Known rows, with every step that occurs:
ludinus/zumitot/sekasal/girul: [ -3.3   0.4  20.1  -3.4  17.1  -4.6   8.5 -13.0  -2.8  16.2   8.3   0.4
  47.0  -8.8   7.4   2.8  -0.8  -2.3   8.8 -44.1   0.6   3.8   1.5]
viku/ludinus/girul/sekasal: [ 20.7   8.4  13.0   1.0   4.4   7.5   7.0   9.9  20.0  13.7  -8.6   5.6
   9.9  40.5  19.2  12.9 -25.3  -3.2 -20.7 -26.0  -0.6  20.7 -38.5]
sekasal/zugud: [ 15.0   7.2   0.0   7.3   7.0  -6.5   1.4 -10.5 -27.6  -1.6  -0.5   4.2
  10.8  14.2   7.9   6.5  -7.6   7.1   8.7  32.3  -6.0  -8.4  -2.7]
zugud/ludinus/zumitot: [ 3.1 -3.5 -4.9  0.6 17.4 11.9 12.5 -7.4  4.1 -1.6 -3.5 -3.1 20.9  7.1
  3.1 -1.0 10.5  5.3 17.6  2.2  9.7  4.7 -4.7]
zumitot/ludinus/viku: [ 13.1   2.4  -7.2   7.0 -13.3   3.2  11.7 -44.4  12.8  -8.0   5.3  -1.0
  10.6  -2.4  -5.8   8.5  -5.5  -3.9   6.6 -18.0   7.9   4.4  16.8]
girul/sekasal/zumitot/ludinus/zugud: [ 21.2  12.4  37.8   0.0   2.5  10.7  29.1  -7.8   5.4  -3.9  -4.4  -3.0
  28.4  25.3  14.4  14.4 -48.6  18.2   1.9 -45.4  -2.0  -7.1  53.2]
girul/ludinus/viku/sekasal/zumitot: [ 29.5   8.4  14.2   6.7   9.1  -1.1   9.5 -60.1   9.5   2.4 -11.3   5.1
   1.4   7.6  13.1   1.4 -20.8  -6.2   2.1  13.5 -16.9  -6.7  42.1]
zugud/ludinus/zumitot/sekasal/girul: [ -3.3  -4.3   4.9  -2.2  27.6   7.0   9.4 -18.5 -11.5  28.8   6.8  -1.2
  47.1 -10.8   2.8   0.2   2.0  14.7  20.1 -31.9   9.1   5.2  -3.8]
girul/ludinus/zugud: [ 34.2  -0.1  16.3  -0.8   0.1  -2.7  -6.8 -29.6  -2.1   2.1  -5.4  -1.5
  12.2  23.9   5.2  15.3 -44.3   9.4   8.7   5.3   4.9   3.1  21.0]
zumitot/ludinus/viku/sekasal/girul: [ 22.0  -1.3  -2.0  13.2  11.3   9.4  15.8 -49.7  -8.8  22.6   0.8  -3.3
  15.0   2.4   5.7  15.4 -38.1 -12.7   4.4 -46.1   3.3   3.4  48.6]
ludinus/zugud/sekasal/girul: [ 22.2   0.1  16.0  -3.3  18.2  10.5  -3.2 -35.5 -47.4  12.7  -3.4  -0.5
  29.8   8.8 -14.6  27.8 -56.5  35.4   0.4 -39.4   5.7  13.6  25.3]
sekasal/zumitot: [  4.1   7.1  14.9   2.4   6.6   1.6  13.6  -6.9   1.3  -5.2  -1.9   3.3
   2.0   0.5  10.3  -2.6  -1.4   9.7  -1.8  -1.2 -22.8 -14.2  18.8]
zugud/ludinus/viku: [  9.3   2.1 -22.3  -0.1   5.5  12.2   8.1 -46.4   1.2   3.3  -1.8  -1.9
   6.1 -18.8  -0.6   3.0  11.6  17.4   7.0   9.1  12.6  11.4 -18.9]
girul/sekasal/zumitot: [ -3.2  17.1  27.8  -6.3  10.5   0.9  25.7  -0.8   9.1   4.4  -5.8   2.1
   8.7   1.2   9.0  -1.2  -6.2   8.7  -9.4 -13.8  -7.1  -2.3  13.5]
ludinus/girul/sekasal: [  2.4  10.5   5.0 -11.1  -1.2   5.4  -0.5   1.3  13.9  23.7  -8.7  -1.0
   9.4  22.2   9.8   3.3 -31.4  -2.8 -20.8 -27.8  10.6  16.4 -15.0]
viku/ludinus/zumitot: [ 23.1  -1.5  14.1  10.0  11.2   4.8  17.7   8.4  28.9 -15.1  -0.5   3.9
  19.8  25.6  19.8  10.9  15.3 -14.5   7.2  -4.3 -11.2  10.3 -30.2]
viku/ludinus: [ 14.8  -2.5   6.0  12.5   4.7   2.8   7.8   9.9   5.8  -3.8  -0.1   5.5
  -0.1  20.0   6.1  10.6   5.3  -2.3   0.6  -2.4 -10.5   4.9 -29.3]
sekasal/girul/ludinus/zumitot: [ 21.0   1.0  24.0  -0.7  25.3  -8.9  11.0 -47.3  10.9  21.4   0.1  -4.3
  24.5   9.1  11.8  17.0 -33.3  -9.8  10.7  -5.8   1.0   5.7   2.9]
ludinus/viku/sekasal: [ 17.2   2.1 -10.6   4.5   2.7   9.1   2.3 -24.4   2.4   3.6  -6.3   0.8
  -1.7  -0.9   5.9  -0.8  -0.8 -16.5  -3.1  -4.6   1.3   5.9  25.6]
girul/ludinus: [  9.1   0.4   8.8   0.7   2.7 -12.3  -7.5 -25.7   8.3   6.3  -4.0   0.3
   0.1  10.1   1.6   5.1 -18.0  -3.0   5.9  18.7   4.0   1.2   4.1]
zugud/sekasal/zumitot: [ -3.8   9.1  17.4  -0.4   9.0   1.6   6.5 -20.8 -24.1  -7.3  -6.0  11.2
  14.7   5.4 -13.4   4.2  -6.0  32.6  -1.6 -10.7 -16.2  -0.1  24.2]
zumitot/ludinus/viku/sekasal/zugud: [ 27.5   5.4  -7.1  18.9   4.1  -0.1  10.1 -44.8 -23.2  -3.5  -2.4   3.8
  17.8  23.9   5.7   8.4 -23.1  -8.6  14.8   0.6   2.1  -9.3  43.1]
viku/sekasal/zumitot: [  9.6   1.0  13.6   9.5  13.9   7.5  10.5   2.4  -8.4   0.8  -9.6   4.0
  -0.9  11.3  17.5 -11.0 -11.4  -4.1   0.2 -10.9 -23.6 -16.4  49.8]
ludinus/viku/sekasal/zugud: [ 29.7   9.4  -9.3  10.7   7.0   2.4   4.8 -40.8 -25.8  -1.8  -5.8   4.2
  13.3  12.1  10.9   4.7  -9.5  -7.8   7.2  26.6  -3.9  -3.7  22.0]
viku/ludinus/zumitot/sekasal/zugud: [ 22.2   5.1  21.1  14.3  12.8  -6.5  12.1   4.0  -4.2 -10.3   5.2  13.4
  51.1  30.7  11.1   8.3  21.5   0.1  18.1   6.2 -11.5  -2.5 -28.0]

Rows:
[ 14.9   2.1  -4.1   6.5  25.6   5.7  13.6 -21.3 -19.3   1.6  -3.2   0.8
  32.4  20.5   9.6   4.0   0.7  14.3  25.9  34.3   4.1  -4.0 -12.4]	sekasal/zugud/ludinus/zumitot
[  4.9  18.6  12.7  -1.1  14.2  -7.2  12.1  -7.5 -17.8   7.3  -5.3   2.3
  16.2  15.9   7.3  10.7 -10.1   5.7   1.0  17.8   7.2   1.8 -10.7]	girul/sekasal/zugud
[ 20.7   0.8 -18.5   3.5  13.8   6.9  -5.8 -28.1 -32.8  21.7  -7.7   3.9
  17.6  28.4  12.1   3.8 -30.8  24.2   6.9  29.0   1.7  -2.8 -19.0]	sekasal/zugud/ludinus/girul
[  8.6  -3.5  17.3  17.2   9.1   5.5  16.9  -1.5  -5.6   0.4  -6.2   4.0
   5.8  25.6  10.7  -5.9 -26.9  -6.4   7.5 -33.4 -16.4 -21.9  74.2]	viku/sekasal/zumitot/ludinus
[ 15.5   9.0  11.3   8.4  -5.2   4.8  27.5 -55.2  17.5 -11.3   3.2   3.5
  12.2  -3.3   5.4   4.6  -5.8   4.2   3.7 -18.0 -14.7 -10.8  31.4]	sekasal/zumitot/ludinus/viku
[ 14.4   0.3   9.0  -2.9   3.1   9.4 -10.0 -15.4 -31.4  -8.8  -6.5   3.3
  24.8  19.7 -21.3  18.4 -31.5  31.8   3.3 -23.6   8.0  13.4  21.9]	ludinus/zugud/sekasal
[ 29.8   1.1  26.7   9.3  -5.6  11.1  20.4 -19.1  -4.4 -14.9   0.4  -0.9
  22.2  24.3  10.5   8.7 -41.9  20.9  10.5 -36.7 -15.3 -16.8  60.9]	sekasal/zumitot/ludinus/zugud
[ 26.0  -0.2  26.3  -5.4   9.4  -7.4 -10.1 -41.7 -19.8  26.2   4.2  -0.4
  38.0   5.1   2.6  19.9 -51.7  17.7   9.8 -29.4   4.1   3.1  27.7]	zumitot/sekasal/girul/ludinus/zugud
[ 21.4  -5.1  11.3  14.0   1.6  10.8   5.9  -9.3  -0.4  11.2 -11.1   4.0
   8.9  45.2  16.8  -4.6 -52.7  -4.4  -5.1 -44.1 -19.5 -18.0  62.9]	viku/sekasal/zumitot/ludinus/girul
[ 14.1  16.8   7.1  -6.3   3.1  -1.8   1.6 -12.4 -11.3  16.9  -8.9   4.6
  22.3  34.5  14.9  10.0 -38.3   5.8 -13.0   9.6   5.5   7.1 -20.3]	ludinus/girul/sekasal/zugud
[ 17.6  13.2   9.6   3.1  -2.5  -2.5   8.1 -21.4 -11.1  16.8  -5.7   1.8
  30.3  45.4   8.4  16.7 -51.0   4.9  -5.3 -14.3  11.3   1.8   7.9]	zumitot/ludinus/girul/sekasal/zugud
[ 21.0   7.2   0.5  -2.6  -3.5  -7.3  -0.8 -64.9  20.8   3.6  -0.4   0.7
   3.4  -5.7   1.7  12.5  -9.8  -4.2   1.6  24.7   6.6   9.9  -6.1]	girul/ludinus/viku
[ 36.2  -4.2  25.1  17.9   4.7  18.0  15.3  -6.2 -14.9  -9.0  -7.6  -0.4
  16.8  37.6  15.9   3.7 -51.2   8.4  12.9 -45.8 -16.2 -21.4  86.0]	viku/sekasal/zumitot/ludinus/zugud
[ 12.9   2.9  26.3  -1.1  31.0  -9.6   2.6 -61.2 -11.0  16.1  -4.2   2.7
  37.4  17.6 -14.0  24.7 -39.1  10.8  10.4 -13.7   6.6  18.1  13.3]	zugud/sekasal/girul/ludinus/zumitot
[ 16.5   0.2  12.8   9.1  -7.1   7.0  11.9 -25.3   9.2   5.7  -2.1   4.0
  11.1  30.7  13.8   1.6 -40.3   7.2  -5.6 -38.1 -19.3 -15.0  26.9]	sekasal/zumitot/ludinus/girul
[ 14.5   6.9  24.7   2.8  11.4 -24.0  -2.1 -34.1  -4.5   2.7   1.7   8.1
  49.8  23.6   5.3   5.1  -1.7  -3.1  24.9  29.2   1.1  -6.7   3.1]	girul/ludinus/zumitot/sekasal/zugud
[ 30.1   8.5  34.5  -1.6  11.4   0.3  -1.8 -50.3 -24.2  -7.0 -11.0   8.9
  28.2  27.0 -11.7  19.0 -50.4  38.5   6.4  -6.7 -10.8   1.3  47.7]	girul/ludinus/zugud/sekasal/zumitot
[  0.0   0.4  20.6  -2.0  12.8 -17.1  -9.0 -35.9 -15.2  32.3   5.9   2.6
  28.9  -6.0  -3.2  10.1 -24.4   6.5   8.5 -20.2   2.2   2.4   7.3]	zumitot/sekasal/girul/ludinus
[ 14.1   0.7  16.0   0.9  17.1 -10.1  -0.7 -43.9  -5.5  28.2   1.0  -1.9
   5.8   3.2   2.1  16.0 -40.0   2.8   4.3  -2.8  -1.2   4.3   2.9]	sekasal/girul/ludinus
[ 10.0   3.1 -12.8   6.3  18.1   0.1   4.4 -20.1 -38.3   9.0  -2.9   3.2
  14.8  11.9   4.4   3.7  -4.2  27.2  19.6  37.9   4.6  -7.1  -6.4]	sekasal/zugud/ludinus
[ -8.4   1.0  14.5  -1.9   4.7  -3.5  -0.6   7.2  13.9  -4.3   6.1   2.9
  39.4   0.2  -2.5  -9.9  23.3  -4.5  12.6 -20.5   4.2   0.9   1.2]	ludinus/zumitot/sekasal
[  2.7   2.2  19.4  10.4  -1.1   2.7  20.7 -15.9   1.5  -7.7   1.7   3.0
   9.7  11.3   6.9  -1.1 -16.5   8.1   7.9 -19.3 -17.8 -19.5  39.4]	sekasal/zumitot/ludinus
[ 14.0  -2.6  13.2   7.1  -3.1  10.0  -3.2 -26.2 -29.3  -9.9  -3.1   2.0
  31.5  29.7 -25.0  20.8 -48.5  31.2  11.6 -44.8  14.1   7.7  48.0]	zumitot/ludinus/zugud/sekasal
[  7.7  15.2   6.8  -3.1  29.0   2.9  24.0 -15.1 -10.6   8.1  -7.5  -0.8
  38.8  17.9  14.5   8.5  -2.2  11.6  17.4  22.6  16.7   7.3 -16.1]	girul/sekasal/zugud/ludinus/zumitot
[  5.4   3.3  16.5  -1.5  24.8 -13.5  -8.3 -56.0 -32.8  24.4  -4.1   5.1
  19.8   2.8 -20.9  23.6 -49.5  19.9   4.5 -11.7   6.3  15.9  11.8]	zugud/sekasal/girul/ludinus
[ 16.4   2.4  18.6   0.2  10.9  -9.7   4.4 -26.5  25.2  -0.2  -3.9  -0.2
  19.2  19.8   8.3   7.4  -8.9 -14.6  12.2  15.6   3.4   6.4   6.1]	girul/ludinus/zumitot
[  1.0   6.5   9.6  -1.4  -5.6   5.0   5.7  -7.1  13.4  18.7  -5.0  -1.2
  16.5  33.2   1.4   8.9 -44.3  -5.8 -12.2 -46.9  15.8  10.4  11.9]	zumitot/ludinus/girul/sekasal
[  6.7   2.7 -11.6   1.0   6.5   1.8 -17.4 -23.2 -37.7  23.0  -1.9   8.7
  37.6  24.1   1.0  -3.6 -14.5  32.0  10.2  10.4   4.9  -4.6 -19.5]	zumitot/sekasal/zugud/ludinus/girul
[  6.8  -5.8 -19.0  -1.8   5.2  14.8  -9.6 -15.7  -7.3  23.2  -7.2  -0.5
   6.9  16.9   5.9  -0.6 -18.9  18.3  -1.7  -8.7   7.2   5.7 -14.3]	zugud/ludinus/girul
[ 10.2  -4.6   2.8   7.6  22.6   5.8   2.6  -7.2 -24.4  30.0  -4.8  -2.4
   2.3   2.9  11.3   5.3 -35.3  -7.1  -1.8 -29.9  -6.4  -1.0  33.7]	viku/sekasal/girul
[ -3.0   0.9   7.7  -1.3  19.4   3.3   1.0 -28.3 -39.0  16.9  -1.5   4.3
  17.6  -3.2 -18.0  17.1 -28.9  22.7  -2.8 -26.3   3.6  14.2   7.0]	zugud/sekasal/girul
[ 15.2  -4.6  -8.6  12.9  -2.5   8.1   7.1 -32.6   2.7  -1.2  -2.4   0.5
   8.4  10.6  -0.5   2.1 -18.2 -16.6   4.7 -29.0   7.1   0.8  46.6]	zumitot/ludinus/viku/sekasal
[ -5.2  14.9  30.8   2.6   3.7   3.1  29.8  -9.4  11.6   5.1  -3.5   0.8
  15.1  14.6   6.5   6.2 -19.9   8.7  -0.8 -32.1  -5.2  -7.4  37.9]	girul/sekasal/zumitot/ludinus
[ -0.4   6.6   6.5   0.9   2.3 -12.9  -7.4  -4.4 -30.7   1.3   5.8   8.4
  32.3   7.9  -5.1  -1.2   8.5  14.5  13.1  15.1  -2.8 -12.5  -2.4]	zumitot/sekasal/zugud
[ 11.1  -5.9  -2.4   6.6 -13.3   5.4  -5.2 -16.4   7.3  10.1  -1.8   0.0
   9.6  32.0   3.9   4.1 -38.4  -4.4  -4.4 -34.6   3.3  -1.6  14.1]	zumitot/ludinus/girul
[ 22.5  14.6  26.3   1.9   9.1   9.0  20.1   2.9  22.6   9.8 -10.4   8.2
  12.5  36.4  28.2  10.3 -25.5   7.8 -23.1 -27.2 -22.3   8.2 -21.6]	viku/ludinus/girul/sekasal/zumitot
[  1.4   6.7  -7.5  -9.4   9.2  15.3  -0.7  -9.4  -1.9  28.5 -10.7  -3.1
  12.6  17.8   6.1   2.6 -25.1  15.9 -10.0 -16.8  21.3  17.5 -14.9]	zugud/ludinus/girul/sekasal
